Every row comes from one small tree of marks. Brackets hold a mark, then the marks that hang from it, in alphabetical order. Every link used is in the known rows. Which tree was each row made from?
Known rows:
(C E (T (Q A (D Y))) V): [-0.66, -2.11, 1.55, -0.93, 0.15, -1.19, -1.43, -4.02, -0.41, -1.50, -1.86, 4.59, 7.83, -6.08, -0.51, -2.58, 3.59, 0.23, -1.85, 0.74, -0.58, 5.61, -1.31]
(C (E (Q A (D Y))) V): [2.34, -0.75, 2.65, -0.10, -2.73, -1.01, -2.40, -5.41, -2.11, -0.32, -1.98, 2.25, 8.40, -1.45, 4.23, -2.32, 2.37, 1.61, -0.69, -0.84, -1.91, 5.54, 0.71]
(V (C E (T (Q A (D Y))))): [0.08, -0.42, -2.47, 0.07, 2.47, -1.72, -1.75, -2.77, -0.73, 0.28, -1.66, 3.50, 7.30, -3.79, -0.50, -3.58, 0.35, 0.61, -2.39, 0.23, 1.81, 5.36, -3.73]
(D (Q E T)): [2.63, 0.67, 1.58, -0.90, -0.69, 0.16, 2.46, 0.02, -3.83, -0.69, -0.16, -3.23, -3.75, -2.37, -3.86, 0.79, 2.86, 3.77, -4.09, -1.05, 2.76, -3.53, 1.33]
(C V): [3.37, -0.15, 2.17, 2.86, 1.97, 2.13, 2.01, -0.06, -1.64, -2.61, -1.76, -0.32, 0.82, -2.59, 1.09, 3.36, 2.24, 2.04, -4.37, -2.79, -3.51, -1.19, 1.45]
(V (C E T)): [4.14, 1.80, -2.63, 3.45, 2.11, 2.13, -0.12, -0.90, 0.45, -1.44, -0.75, 1.08, 1.32, -2.70, -0.84, -0.02, 0.25, 2.83, -1.73, -1.76, 1.12, -1.36, -3.04]
(D Y): [3.47, -1.96, -0.38, 3.34, 2.48, 1.72, 2.29, 0.02, -1.38, -2.42, -1.48, -1.64, 0.70, -2.61, 1.46, 0.89, 0.06, 2.31, -4.76, -1.22, -0.48, -0.22, 1.60]
(T (Q A (D Y) E)): [0.28, -3.40, -1.21, -1.76, 0.52, -1.90, -0.96, -2.61, -3.26, -0.55, -1.38, 0.31, 6.01, -4.25, 0.35, -0.34, 1.08, -0.29, -5.27, 1.17, 0.47, 5.71, 1.88]
(Q A (D (Y (X S))) E T): [-0.31, -1.14, 1.84, -3.87, -1.04, 0.25, -0.68, -3.60, -2.73, 0.02, -1.48, -2.33, 2.95, -2.60, -2.53, -0.49, -0.41, -2.02, -5.46, 0.20, 5.64, 5.53, 2.25]
(D (Q E) Y): [3.27, -2.59, 1.29, 1.33, -0.88, 0.46, 2.93, 0.15, -1.79, -0.79, -2.01, -2.14, 0.69, -3.89, -1.64, 0.99, 2.52, 1.94, -4.49, -2.47, 0.61, -0.78, 2.97]
(V (C (E (Q D T)))): [4.30, 4.32, -0.59, -0.15, -0.83, -0.29, -1.46, -3.03, -3.37, 2.38, 0.92, 0.65, 0.48, 2.56, 1.84, -4.08, -0.51, 5.35, -2.77, -0.76, 4.22, 0.14, -3.50]
(A (Q E T)): [1.75, -0.32, -0.72, 1.57, 1.09, -0.53, 3.07, -1.84, -6.49, 0.10, 0.45, -2.12, -0.72, -3.31, -1.23, 1.89, 4.48, 3.72, -0.96, 0.32, 2.60, -3.71, -0.67]
(C (E (Q A (D Y))) T V): [1.53, -0.25, 1.63, 0.05, -2.20, -0.17, -2.62, -5.73, -1.07, -1.33, -2.13, 4.37, 7.71, -3.31, 0.72, -2.45, 2.23, 1.50, 0.28, 0.29, -0.55, 5.77, -1.79]
(Q A (D (Y X)) E T): [0.35, -1.53, -1.01, -3.27, -0.78, -1.00, 0.01, -2.97, -3.62, -0.61, -1.91, -2.99, 3.11, -2.88, -2.63, 0.84, -1.71, -1.84, -5.74, 2.25, 6.18, 4.40, -0.72]
(V (C (E (Q A)) T)): [3.64, 2.40, -3.22, 3.11, 2.41, -0.66, -1.40, -4.57, -1.81, -0.45, 1.63, 2.35, 3.82, -0.52, 0.29, -0.45, 0.66, 3.28, 1.44, -0.42, 0.07, 0.80, -3.79]
(X S): [2.91, 0.38, 2.50, 2.51, 2.29, 4.26, 0.30, 0.43, -0.79, -2.36, 1.09, -1.38, -2.06, -0.99, 0.77, 1.69, 1.80, 2.61, -4.44, -2.61, -2.55, -0.35, 4.15]
(T (Q A)): [0.86, -1.31, -1.22, 2.12, 5.29, -0.75, 0.84, -0.84, -3.44, -2.36, 2.80, -0.72, 0.91, -1.87, 0.44, 2.33, 2.01, 2.34, -3.51, 0.90, -2.66, 0.50, 0.97]
(A (Q D)): [0.98, -0.43, 0.12, 2.50, 1.14, 2.81, -0.14, 2.36, -3.94, -1.11, 0.25, -0.47, 0.18, -0.96, 0.46, 2.35, 2.61, 3.05, -4.14, 0.68, -1.08, 0.71, -1.48]
(V (C (E (Q (D (Y X)))) T)): [3.66, 0.88, -2.23, 3.04, 0.30, 1.21, 0.57, -2.78, 0.24, 1.61, 1.66, 3.11, 2.99, -0.47, -1.10, -1.36, -2.31, 2.03, -4.22, 0.22, 6.95, 2.69, -5.66]
(E (Q T)): [3.93, 2.30, -0.04, 2.35, 2.34, 0.47, 2.33, -2.61, -4.91, -0.52, 3.43, -1.10, -4.14, 1.15, 0.20, -0.16, 0.55, 6.39, -2.68, 0.70, 2.31, -3.26, -0.72]
(V (C (E (Q A D)) T)): [2.56, 3.12, -2.62, 0.62, 0.06, 0.62, -4.27, -3.46, -1.28, -0.15, 0.35, 2.94, 4.50, 0.43, -0.30, -1.64, -0.63, 2.40, -0.73, 0.58, 0.79, 4.29, -4.52]
(D Q): [2.80, 0.02, 1.99, 2.59, 1.61, 2.51, 1.97, 2.98, -1.77, -2.13, 0.91, -2.25, -3.56, -0.73, -1.91, 2.67, 2.28, 3.74, -4.97, -1.77, -1.89, -2.45, 1.29]
(V (C T)): [3.39, 1.95, -3.01, 4.10, 4.74, 2.30, 1.61, 0.72, -0.44, -1.95, -1.41, 0.90, -0.53, -2.28, -2.31, 2.39, -1.16, 2.37, -4.49, -1.89, 0.49, -1.16, -3.29]
(X S Y): [0.74, 0.32, 4.47, 2.28, 2.53, 3.06, -0.31, 1.07, 2.52, -3.41, 1.14, -1.10, -0.53, -0.85, 1.09, -0.38, 2.34, 3.49, -4.72, -2.63, -2.48, -0.45, 4.53]

Which tree is each row?
[0.92, -1.42, 0.98, -1.95, -0.19, -2.71, 2.03, -2.30, -4.49, -0.58, -2.63, -3.08, 1.90, -3.50, -3.09, -0.74, 2.70, 1.42, -1.91, -1.02, 2.18, 0.30, 1.61]
(D (Q A E T) Y)
[-0.25, -0.72, 0.47, 2.14, 5.23, -0.77, 1.84, -2.25, -2.27, -2.94, 0.45, 3.28, 2.66, -5.13, -2.38, 2.79, 3.73, 1.25, -2.29, 0.14, -3.08, 0.92, -1.26]
(C (T (Q A)) V)
[2.32, -0.67, -0.95, 2.99, 2.44, 1.46, 0.80, -1.47, -0.45, -2.28, 4.31, 2.00, -1.03, -4.29, -1.71, -0.31, 3.25, 4.26, -1.91, 1.67, 0.94, -1.91, -1.14]
(C E (T Q))
[2.89, 0.95, -2.59, 3.65, 4.36, 0.09, 1.52, -1.47, -0.44, -0.19, 2.50, 2.82, 0.88, -3.33, -1.14, -0.90, 1.89, 3.72, -2.41, -0.94, 1.87, -1.93, -3.23]
(V (C E (T Q)))
[-0.07, -1.17, -3.70, -0.84, 2.78, -2.43, -0.35, -2.78, -1.98, 0.47, -3.27, 3.19, 7.19, -5.10, -2.75, -0.83, -0.47, -0.97, -4.60, 0.00, 2.79, 6.00, -2.56]
(V (C (T (Q A (D Y) E))))
[0.74, 0.19, -0.54, -0.56, 1.39, -1.21, 1.06, -3.60, -4.49, 0.21, 1.92, -1.03, 1.08, 1.21, -1.03, -0.45, -2.15, 1.59, -4.87, 2.85, 5.61, 3.51, -2.75]
(E (Q A (D (Y X)) T))
[0.04, 0.79, 2.36, -0.99, 1.10, 0.12, 0.10, -4.16, -3.77, 0.89, 2.69, -0.40, 0.86, 1.52, -0.89, -1.57, -0.87, 1.34, -4.72, 0.97, 4.80, 4.71, 0.23]
(E (Q A (D (Y (X S))) T))
[3.41, 2.70, 3.75, -0.96, -3.24, 0.24, -1.05, -4.14, -3.32, 0.61, 0.59, 1.64, 0.90, 0.10, 1.98, -3.00, 2.73, 5.03, -1.97, -0.23, 1.81, 0.37, -0.96]
(C (E (Q D T)) V)
[5.15, 2.65, -2.45, 4.63, 1.95, 1.11, 0.50, -3.23, -0.82, 0.22, 2.36, 2.83, 0.74, -0.44, -0.06, -0.94, 0.52, 5.14, -0.30, -1.22, 1.91, -1.70, -3.76]
(V (C (E Q) T))
[-0.10, -3.96, -1.41, -0.88, 1.28, -1.61, 0.90, -2.42, -2.77, -0.18, 1.21, -0.51, 4.54, -3.81, -1.54, 2.14, -0.13, -1.94, -6.89, 2.43, 3.67, 5.14, 0.45]
(T (Q A (D (Y X)) E))
[1.42, -0.34, 0.21, -0.26, 1.17, 1.43, 2.23, 0.23, -2.35, -0.87, -0.39, -2.34, -1.56, -0.89, -2.10, 0.05, -2.53, 0.98, -8.15, 1.56, 6.62, 1.28, -1.93]
(Q (D (Y X)) T)
[1.33, 0.63, -3.37, 2.36, 4.92, -1.61, -0.20, -2.96, -1.27, -0.73, 1.57, 2.45, 4.14, -3.29, -1.02, -0.57, 1.97, 2.27, -0.32, -0.12, 0.01, 0.49, -3.43]
(V (C E (T (Q A))))
[4.45, 2.26, 2.81, 1.50, -0.83, -0.87, 1.65, -5.28, -3.48, 0.17, 1.73, 1.04, 0.22, -0.74, 2.18, -1.88, 3.92, 5.93, 0.06, -1.32, 1.05, -3.03, -0.25]
(C (E (Q T)) V)
[1.66, -0.76, -1.00, -2.43, -1.61, 1.35, -3.86, -1.05, -2.82, -2.60, -2.54, -2.18, 3.69, -2.42, -0.40, 2.58, -0.18, -0.81, -4.83, 1.02, -1.40, 4.87, 1.72]
(Q A D E)
[0.70, -2.32, 1.88, 1.45, 0.41, 0.58, 2.33, -2.18, 0.69, -0.56, 1.28, 4.29, 3.50, -5.59, -2.44, -0.39, 2.15, 0.34, -5.40, 1.09, 4.21, 2.60, -2.78]
(C E (T (Q (D (Y X)))) V)
[5.18, 0.69, 2.59, 3.41, -0.86, 0.72, 0.94, -4.13, -1.70, -0.71, 2.01, 1.44, 1.90, -0.89, 3.69, 0.26, 3.95, 4.89, -0.47, -1.95, -2.31, -1.68, 0.97]
(C (E Q) V)
[0.71, -0.97, -0.79, -4.04, -1.53, -1.38, -1.80, -3.42, -4.10, -1.19, -4.52, -2.15, 4.46, -3.35, -1.03, -1.63, -0.45, -0.17, -4.00, 1.16, 3.03, 4.87, 0.70]
(Q A (D Y) E T)
[-0.40, -1.59, 2.41, -0.41, -0.73, 0.78, 2.68, -2.05, -4.34, 2.15, 0.39, -0.97, 1.18, -3.10, -2.22, -0.05, 3.10, 0.35, -4.54, -0.13, 6.95, 1.81, 0.47]
(A (Q (D (Y (X S))) E T))
[-0.63, -2.74, 0.54, -1.48, 0.41, -1.86, 0.00, -4.12, -2.04, -1.30, -3.65, 4.09, 7.66, -7.39, -2.88, 0.28, 2.72, -1.44, -3.89, 0.62, 0.28, 6.10, -0.27]
(C (T (Q A (D Y) E)) V)
[1.56, -1.85, 4.50, 3.10, 2.05, 3.05, 4.50, 1.86, -0.08, -0.53, 2.22, -1.86, -2.58, -1.28, -2.52, 1.88, 1.98, 1.25, -6.37, -3.22, 1.88, -0.57, 3.12]
(D Q (Y (X S)))
[0.78, -0.36, 4.78, 1.20, 2.20, 1.43, 5.16, 0.39, -1.80, 0.29, 2.10, -2.45, -4.26, -0.85, -3.91, -0.33, 2.13, 2.42, -5.75, -2.58, 5.15, -1.96, 1.80]
(D (Q T) (Y (X S)))
[-0.09, -0.78, -0.41, -0.63, 3.01, 0.13, -1.84, 0.33, -3.19, -1.97, 1.60, -0.02, 1.66, -1.09, 0.02, 1.29, 0.83, 1.53, -5.78, 2.01, -2.13, 3.92, 0.12]
(T (Q A D))
[3.34, 0.25, 1.67, 2.35, -0.22, 2.50, 0.13, -2.20, 0.50, -3.22, -1.07, 2.00, 1.76, -4.99, -0.93, 1.13, 3.59, 2.35, -0.85, -1.17, -1.64, -1.19, -0.52]
(C E T V)
[2.29, 2.04, -0.86, 0.94, 2.87, -1.27, 0.64, -3.86, -5.76, -1.22, 2.72, -1.50, -0.89, 1.18, 0.24, 0.17, 0.69, 4.62, -1.00, 1.40, 0.52, -0.66, -0.56]
(E (Q A T))
[1.09, 0.96, -0.07, -1.39, 0.64, -1.54, -0.91, -3.85, -5.10, -0.36, -0.47, -0.31, 2.28, 0.88, 0.72, -2.82, -1.03, 3.31, -3.12, 1.68, 2.29, 3.89, -1.32]
(E (Q A (D Y) T))
[2.26, -0.58, -0.16, -2.56, -2.06, 0.27, 0.10, -1.86, -3.17, -0.35, -3.87, -1.92, 1.24, -3.29, -0.97, -1.88, -0.52, 1.52, -5.89, 0.39, 4.68, 2.28, 0.90]
(Q (D Y) E T)
[0.99, 0.35, 0.94, -2.43, -0.23, -1.48, 0.66, -1.20, -4.70, -1.37, -0.89, -3.68, -0.68, -2.39, -4.06, 1.00, 2.92, 2.03, -2.08, -0.54, 0.91, -0.87, 1.36]
(D (Q A E T))
[0.96, -2.34, 1.11, -0.32, -0.11, -0.22, 1.66, -2.55, -1.03, -0.73, -2.95, 4.51, 4.53, -7.46, -2.84, -0.01, 2.74, 0.33, -5.75, -0.33, 2.07, 3.67, -0.11]
(C (T (Q (D Y) E)) V)
[0.57, -2.05, 0.72, -1.12, 0.66, -2.48, 3.82, -2.11, -4.06, -0.37, -0.20, -3.78, 0.87, -2.94, -4.81, 1.62, 1.38, -0.24, -3.85, 0.07, 5.42, -0.06, 0.04]
(D (Q A E T) (Y X))
[1.45, -2.42, -1.01, -2.15, -1.50, 0.10, -2.69, -2.03, -2.23, -1.89, -4.39, -1.56, 6.21, -3.68, 0.48, 0.61, -0.46, -1.24, -4.72, 0.51, -0.16, 6.11, 2.18]
(Q A (D Y) E)
